In the rows, 128 means zero.
Known rows, with every way that one mark hangs from another
J_226(J_910(J_292(J_872(J_658(J_16))))): [144 121 104 158 115 146  91 111 129 114 133 110 132 115 130 134 131  92
  98 113 143 142 143 122  96 107 134  88 134 145 128 131  99 153  90 104
 179]
J_636(J_493(J_174 J_407)): [145 127 140 117 118 133 131 180 117 120  97 122 121 105 134 116 129 115
 170 111 164 168 164 137 111 124 120 140 134  97  99 108 124 162 104 123
 134]
J_226(J_910(J_292)): [134 108 114 162 128 148 114 109 124 107 135 123 133 118 102 134 131  98
  92 140 156 161 151 100 108 115 138 112 152 132 117 151 107 137 102  97
 160]
J_158(J_174 J_292 J_386 J_658(J_872)): [ 81  99  50  86 108 120 103  96 183 210 252 251 127 154 158 133 167 130
 109 172 120  17 105 110 121 128 179 167  95 109 121 128 123 133  99 162
 194]
J_174(J_158(J_386 J_658(J_16 J_872))): [114 122 104  84  89 115  93  75 150 142 149 140 141 153 148 122 141 157
 114 118 131 105 104 149 147 162 139  98  93 115 167 124 112 140  79 156
 145]
J_226(J_910(J_292(J_872) J_995)): [176 115 114 156 107 145 122 104 129 133 108 148 142 122 125 118 133 102
 115 141 167 143 149  98  84 105 128  92 165 130 134 127 119 125 101 112
 164]
J_910(J_226 J_995): [179 161 133  99 114 141 167  88 124 160  80 179 142 143 118  92 117 130
 142 148 180 127 148  92 134 137 116 114 149 126 172 156 103  95  85 170
 111]
J_995(J_910): [132 122 123 145 146 110  91 149 106 101 155 138 148 134 125 137 122 153
 142 125 140 108 127 111 124 129 119  97 129 123 113 121  92 163 120 124
 131]
J_386(J_158(J_174 J_292(J_872))): [111  96 125  83 146 170 124 134 133 141 178 165 130 155 141 142 130 110
  99 124 152  62 131 134 100 141 103 112 143 139 121 112 141 164  96 122
 153]
J_174(J_872(J_658)): [116 143 141 111 138 126 132 120 153 117 153 118 130 123 119  94 104 106
 182 116  99 139  93 150 133 120 142  95 107 131 121 128 100 171  81 162
 142]
J_292(J_872(J_658)): [147 146 116 128 110 131  93 131 131 145 135 112 122 127 165 131 112 110
 150  77  96  90 109 158 102 106 128 106 106 137 133  80 125 158 119 138
 161]
J_910(J_226 J_292(J_872) J_995): [197 127 144 110  93 147 158  71 117 171  78 197 131 144 128  90 117 122
 122 138 189 105 147  89  79 117 130 106 160 126 182 147  83  93  74 168
 134]
J_174(J_158(J_658) J_493 J_872): [ 99  82 199  76 146 112 115  53 141 127 129 127 118 150 157  72 112 136
 187 131  91 192  89 161 126 168 125  94 113  93 136 158 125 171  63 156
 147]
J_386(J_158(J_174 J_292)): [ 95  97 121  80 158 171 135 131 132 128 183 161 133 151 125 141 127 109
  98 139 160  76 129 126 115 149 104 121 142 137 117 132 130 155  93 119
 140]
J_158(J_292 J_386): [120 122 116 130 106 106 140 124 163 135 211 202 136 130 137 143 129 129
 129 150 147  79 131 143 133 118 162 137  89 124 126  99 122 136 105 149
 146]
J_658(J_158(J_174 J_292 J_386) J_872): [124  88  79 136 122 141 100 126 164 171 175 197  97 185 114 130 132 165
 108 100 134  39 143 105 123 139 145 146  88  98 125 167 138 163  93 187
 167]
J_995(J_910(J_226 J_292(J_872(J_658)))): [148 122 129 139 133 127  87 116  94 115 150 155 138 139 122 129 103 137
 126 109 156  93 132 100 100 121 129  90 130 125 137 132  48 167  77 141
 147]
J_292(J_872): [158 127 135 134 105 126 108 135 130 155 119 137 120 137 160 132 138 130
 129  97 112  98 134 145  99 108 127 115 130 130 135  89 150 147 138 136
 154]
J_174(J_158(J_386) J_493 J_872(J_658)): [117 112 190  80 139  91  99  67 161 101 154 123 126 149 141  65  75 136
 202  94  67 184  63 163 141 167 123  72  75  99 143 139  98 198  37 171
 142]
J_323(J_174(J_158(J_386) J_872(J_658))): [115 107 155 121 106 132  77  95 147 117 176 102 154 146 103 110 114 115
 160  83  78 152 100 143 142 151 132  88  99 115 141 104 112 162  37 113
 125]
J_872(J_658): [111 154 100 118 134 136 106 121 129 112 150  92 130 114 134 128  90  99
 160  99 107 115  91 146 133 123 131 116  95 138 125 114  93 147 101 132
 136]
J_174(J_493): [131 107 165 121 159 110 113 116 129 124 107 127 104 131 156 106 109 136
 159 119  90 159 118 125 118 140 104 127 113 113 130 152 138 144 122 134
 135]
J_493(J_174 J_407): [144 138 116 104 145 122 127 177 140 142  75  97 172 114 132 135 127 116
 148  80 153 170 161 130 102 182 122 111 144 119  94 104 144 175 105 114
 144]
J_323(J_174(J_493(J_636))): [129  92 159 140 149 133  87 119 124 138 129  99 128 131 138 123 121 122
 152  88  68 176 122 118 133 138 101 120 102 104 113 117 139 136  86  94
 119]
J_658(J_16 J_158): [123 116 105 141 128 137  95 119 120 117  95 110 121 143 141 127 136 156
 107  83 161 114 151 136 129 160 125  85  99 142 129 176 103 137  95 153
 134]
J_226(J_910(J_292(J_872(J_658)) J_995)): [170 123 104 153 108 148 116 102 129 126 117 135 143 119 128 118 121  92
 126 131 160 137 136 104  86 104 129  88 153 134 132 122 106 131  93 113
 167]
J_226(J_910(J_292 J_995)): [161 115 110 154 117 148 131  99 128 119 114 143 144 119 108 117 130 102
 114 156 175 156 147  89  99 115 129  98 164 132 130 147 108 116  97 108
 151]
J_493(J_174 J_636): [137 148 104 100 166 124 149 155 123 143 120  96 160 111 134 137 125 132
 155  82 113 201 138 136 142 147 123 107 127  95  65  73 134 133 108 135
 140]
J_636(J_493(J_174(J_872) J_407)): [145 125 154 112 120 129 139 178 129 119 102 130 123 108 128  99 129 114
 185 114 158 177 159 142 111 121 126 127 134  97  97 112 121 176  90 136
 138]
J_292(J_872(J_658(J_16))): [148 155 110 124 105 128  85 132 137 141 126 106 125 124 178 128 124 115
 143  73 102  87 110 166 102 112 123  88  97 151 144  90 114 161 109 143
 165]
J_995(J_910(J_226)): [141 137 130 134 146 119 101 131 101 114 143 153 145 143 112 132 115 150
 128 125 156 112 146  96 137 136 118 100 135 123 132 143  75 160  94 140
 128]
J_174(J_158 J_872): [123 110 183  97 118 127 134  87 141 111 133 117 136 153 109  87 123 137
 156 125 126 175 111 162 134 154 131  87 130 111 143 138 121 167  70 151
 128]
J_636(J_493(J_174(J_872(J_658)) J_407)): [139 134 145 110 123 132 133 176 128 115 110 119 124 102 132 100 116 104
 195 105 150 173 147 149 114 120 128 123 123 100  96 107 110 183  80 138
 141]
J_158(J_174(J_493(J_636) J_872) J_386): [122 105 131  82 149  82 106  99 171 169 186 210 136 149 138  71 133 153
 145 129  66 144  76  93 138 151 139 112 106 102  98 145 109 159  86 156
 157]

Rows
[102 128  64 102  94 111 116 111 188 173 209 211 128 133 179 142 163 138
 121 155 144  31 122 150 134 116 172 126  61 129 151 114 113 138  87 184
 179] | J_158(J_292 J_386 J_658(J_16 J_872))
[148 120  89 143 123 147  91 143 147 138  78 112  97 165 136 124 141 174
 109  67 143  80 156 131 128 143 109  89  82 129 159 186 125 163  91 193
 147] | J_658(J_16 J_158 J_872)
[110 117 114  87 104 139 100  79 135 140 124 107 132 151 152 123 143 144
 118 119 138 120 114 158 135 159 124 103 108 116 165 140 120 139  87 144
 143] | J_174(J_158(J_658(J_16 J_872)))
[114 107 107 147 127 146 110 119 127 118 127 129 117 141 150 137 139 145
 112  99 181  96 165 158 121 151 134  97  87 141 126 167 107 141  88 155
 143] | J_658(J_16 J_158(J_292))
[189 140 131 107  95 150 147  68 117 164  91 181 132 138 131  92  99 109
 137 125 179  98 130  98  81 116 130  99 144 129 179 141  67 102  61 168
 138] | J_910(J_226 J_292(J_872(J_658)) J_995)
[151 145 128  87 162 118 161 169 152 158  85 100 181 105 133 109 125 123
 173  72 141 222 136 140 131 167 128  80 124  98  56  84 127 195  72 136
 143] | J_493(J_174(J_872) J_407 J_636)
[129 106 111 152 115 144 100 124 129 132 122 133 111 146 165 139 144 144
 113  85 174  81 167 167 109 141 135  89  89 143 130 148 118 149  92 158
 156] | J_658(J_16 J_158(J_292(J_872)))
[116 141  60  92  95 100  97 108 175 172 164 184 136 136 166 128 159 154
 114 130 115  59 102 121 145 129 158 107  78 129 155 123 107 132  98 178
 165] | J_158(J_386 J_658(J_16 J_872))
[153 113 139 142 130 125  94 119  93 121 141 165 137 144 120 129 115 145
 115 118 163  96 145  94  99 121 128  95 142 122 138 136  60 160  88 139
 145] | J_995(J_910(J_226 J_292(J_872)))
[ 79  97 113  54 159 161 124 106 133 148 172 161 143 151 130 118 134 111
 110 140 134  90  98 109 124 157 120 102 155 132 109 139 118 154  84 128
 148] | J_386(J_158(J_174(J_872) J_658))
[143 130 112 138 112 140  85 124 123 142 128 110 117 138 159 134 104 118
 148  61 107  87 117 154 103 116 131 104 101 129 123  94 123 161 112 145
 160] | J_292(J_872(J_658(J_158)))
[136 124 105 131 115 141  78 119 124 153 138 120 117 144 159 129 111 118
 141  63 103  80 112 144 100 122 132 109 108 130 118 102 121 160 111 139
 167] | J_292(J_872(J_658(J_158(J_174))))
[145 112 157 109 162 110 128 120 132 145  79 115 125 117 167 101 105 135
 157  99 115 194 109 126 130 152 100 111  97 101 102 135 125 173 103 122
 127] | J_174(J_493(J_407 J_636))
[130  81 105 133 152 148  83 126 141 164 106 145  80 186 124 108 121 166
 124  80 103  89 138  94 113 153 108 139 110  93 127 199 147 165 107 175
 158] | J_658(J_158(J_174(J_493)) J_872)
[135  86 184 106 118 101 101  76 144 127 155 156 115 156 172 112 107 147
 156 108 108 139 116 170 116 155 118 112  86  97 152 113 142 168  81 146
 151] | J_174(J_158(J_292(J_872) J_386) J_493)
[122 152 125 100 160 124 130 158 147 119 136 100 153 118 120 116 111 108
 192  87  96 169 131 148 116 151 136  97 132 118  96 100 127 165  87 155
 159] | J_493(J_174(J_872(J_658)))
[138 113 133 139 143 124 105 115  93 107 146 162 140 139 104 126 110 144
 115 133 172 111 142  86 112 131 129 101 141 121 134 157  51 152  82 135
 131] | J_995(J_910(J_226 J_292))
[ 92  81 162  85 150 128 125  50 121 140 153 124 118 136 184 113 110 132
 162 131 123 180 101 174 137 156 122 122  85  80 114 124 124 144  75 131
 142] | J_174(J_158(J_292 J_658) J_493(J_636))
[125  81 174 126 137 137  79  90 117 129 127  81 133 144 135 119 118 129
 148  81  75 195 116 135 137 160  94 110 104  94 130 118 138 142  66  88
 113] | J_323(J_174(J_158 J_493(J_636)))
[109 124  79 106  81 104 105 100 169 178 214 216 141 124 204 149 166 126
 120 144 146  34 122 166 114 113 182 112  74 139 135  79 114 133  97 159
 188] | J_158(J_292(J_872) J_386 J_658(J_16))
[123 100 146  84 165 114 114 111 153 170 131 158 130 140 143  70 135 132
 147 124  95 168  94 105 116 159 116 115 129 107  92 166 118 177  89 130
 152] | J_158(J_174(J_493(J_407 J_636) J_872))
[114 103 145 145 129 149  84 122 137 123 157  96 136 138 104 117 115 104
 165  82  82 140 119 129 130 134 132 102 105 122 118 122 117 157  58 116
 129] | J_323(J_174(J_872(J_658(J_158))))
[107 145  84 127 133 142  84 114 125 104 127  79 127 125 143 126  96 119
 143  68 130 107 108 153 135 146 128  85  74 148 124 148  74 153  78 147
 141] | J_872(J_658(J_16 J_158))
[130 122 179 102 163 107 115 118 162 122 104 110 122 120 152  70  85 108
 209  95  88 177  85 146 114 148 116  86  90 119 118 153 106 216  65 154
 147] | J_174(J_493(J_407) J_872(J_658))
[141 129 133  90 132 127 120 148 134 130  73  78 176 128 129 130 121 123
 146  71 162 188 156 147 106 204 114  99 144 109 108 104 141 182  84 109
 138] | J_493(J_174(J_158) J_407)
[123 101 124  93 161 118 102 112 135 171 123 148 130 136 152  93 133 131
 127 118 104 154 102  99 116 164 108 133 128 109  96 161 122 157 110 108
 146] | J_158(J_174(J_493(J_407 J_636)))
[143 118 150 108 111 137 125 160 112 113  95 110 128 115 132 112 125 118
 166 105 170 181 161 150 114 141 116 130 134  91 109 109 123 166  90 119
 129] | J_636(J_493(J_174(J_158) J_407))
[ 82 100 117  81 150 171 147 115 128 128 179 150 133 134 147 157 121  99
 115 148 172  76 124 146 124 136 124 115 127 133 118 108 128 144  91 126
 142] | J_386(J_158(J_292 J_658))
[112 129 138 121 141 134 125 115 144 114 146 116 124 134 115  97  96 116
 178  99 110 136 102 146 131 129 146  91 101 125 111 141  98 174  74 167
 142] | J_174(J_872(J_658(J_158)))
[120  95 153  90 159 112 105 115 155 162 130 164 126 145 138  72 136 127
 147 130  95 150 103 104 102 165 116 121 138 118 109 179 126 179  95 129
 155] | J_158(J_174(J_493(J_407) J_872))
[129  88 183  96 146 123 132  81 132 130 107 107 129 136 170 106 101 133
 157 106 147 203 115 173 127 175  99 108  85  87 119 132 129 184  68 118
 127] | J_174(J_158(J_292) J_493(J_407 J_636))
[130  87 179  98 123 100 109  82 151 123 131 145 133 146 161 108 101 141
 151 112 142 160 116 160 120 182 115 112  84  98 145 135 128 187  67 130
 135] | J_174(J_158(J_292 J_386) J_493(J_407))
[175 128 138 106 107 148 172  67 115 152  84 193 136 139 105  89 111 121
 121 161 201 125 144  78  98 131 130 116 161 124 176 175  69  82  67 163
 115] | J_910(J_226 J_292 J_995)
[133 128 171  93 172 109 131 114 159 134 106 105 127 113 159  68  82 114
 209  87  87 206  72 148 133 142 116  78  76 104  94 135  95 215  56 154
 143] | J_174(J_493(J_407 J_636) J_872(J_658))
[148 106 118 165 116 147 104 112 125 121 131 129 130 123 120 137 135  99
  92 125 147 147 154 109  93 105 136 105 154 132 121 130 117 145 107 100
 173] | J_226(J_910(J_292(J_872)))
[129  94 213  84 159 112 135  69 139 119 114 109 120 146 143  63 102 150
 187 107  88 234  88 163 144 160 105  77 100  82 121 143 122 183  56 159
 128] | J_174(J_158 J_493(J_636) J_872)
[104 106  92 107 116 109 114 113 166 167 241 233 140 147 133 127 151 129
 107 161 131  61 118 115 121 139 161 154 108 123 112 125 118 133 104 133
 164] | J_158(J_174 J_292 J_386)
[135 110 189 105 175 105 145 111 148 135 118 135 112 127 150  71 109 141
 192 118  76 208  94 137 136 127 116  93 101  96  99 144 123 173  86 166
 138] | J_174(J_493(J_636) J_872)
[ 98  96  72  74 131  95  72  86 173 205 191 222 119 159 165 102 149 151
 123 141  65  65  78  79 125 150 148 150 101  97 127 153 124 140 106 161
 183] | J_158(J_174(J_493) J_386 J_658(J_872))
[142 118 166 102 113 132 134 159 124 113  99 117 126 118 124  97 125 119
 183 109 164 189 157 155 113 138 123 119 135  89 106 112 120 180  76 133
 133] | J_636(J_493(J_174(J_158 J_872) J_407))
[138 107 121 150 133 115  78 135 100 105 162 139 138 129 135 136 109 139
 138 110 139  89 113 114  88 114 128  88 127 126 117 109  67 168 103 121
 150] | J_995(J_910(J_292(J_872(J_658))))
[101  86 161 118 110 147  88  86 133 136 160 104 147 147 114 114 140 114
 149 111  94 157 118 140 132 153 134 105 124 109 135 117 130 143  55 104
 127] | J_323(J_174(J_158(J_658) J_872))
[135  95  76 129 122 134  85 127 156 170 143 179 102 188 107 118 128 176
 103  82 112  59 130  84 129 148 134 134 100  97 128 173 133 158 100 183
 157] | J_658(J_158(J_174 J_386) J_872)
[101 108 151  77 100 107 123  61 156 136 175 162 151 151 126  92 130 141
 151 139 123 145  88 152 147 157 164  88 114 104 135 120 106 156  60 160
 143] | J_174(J_158(J_386 J_658) J_872)
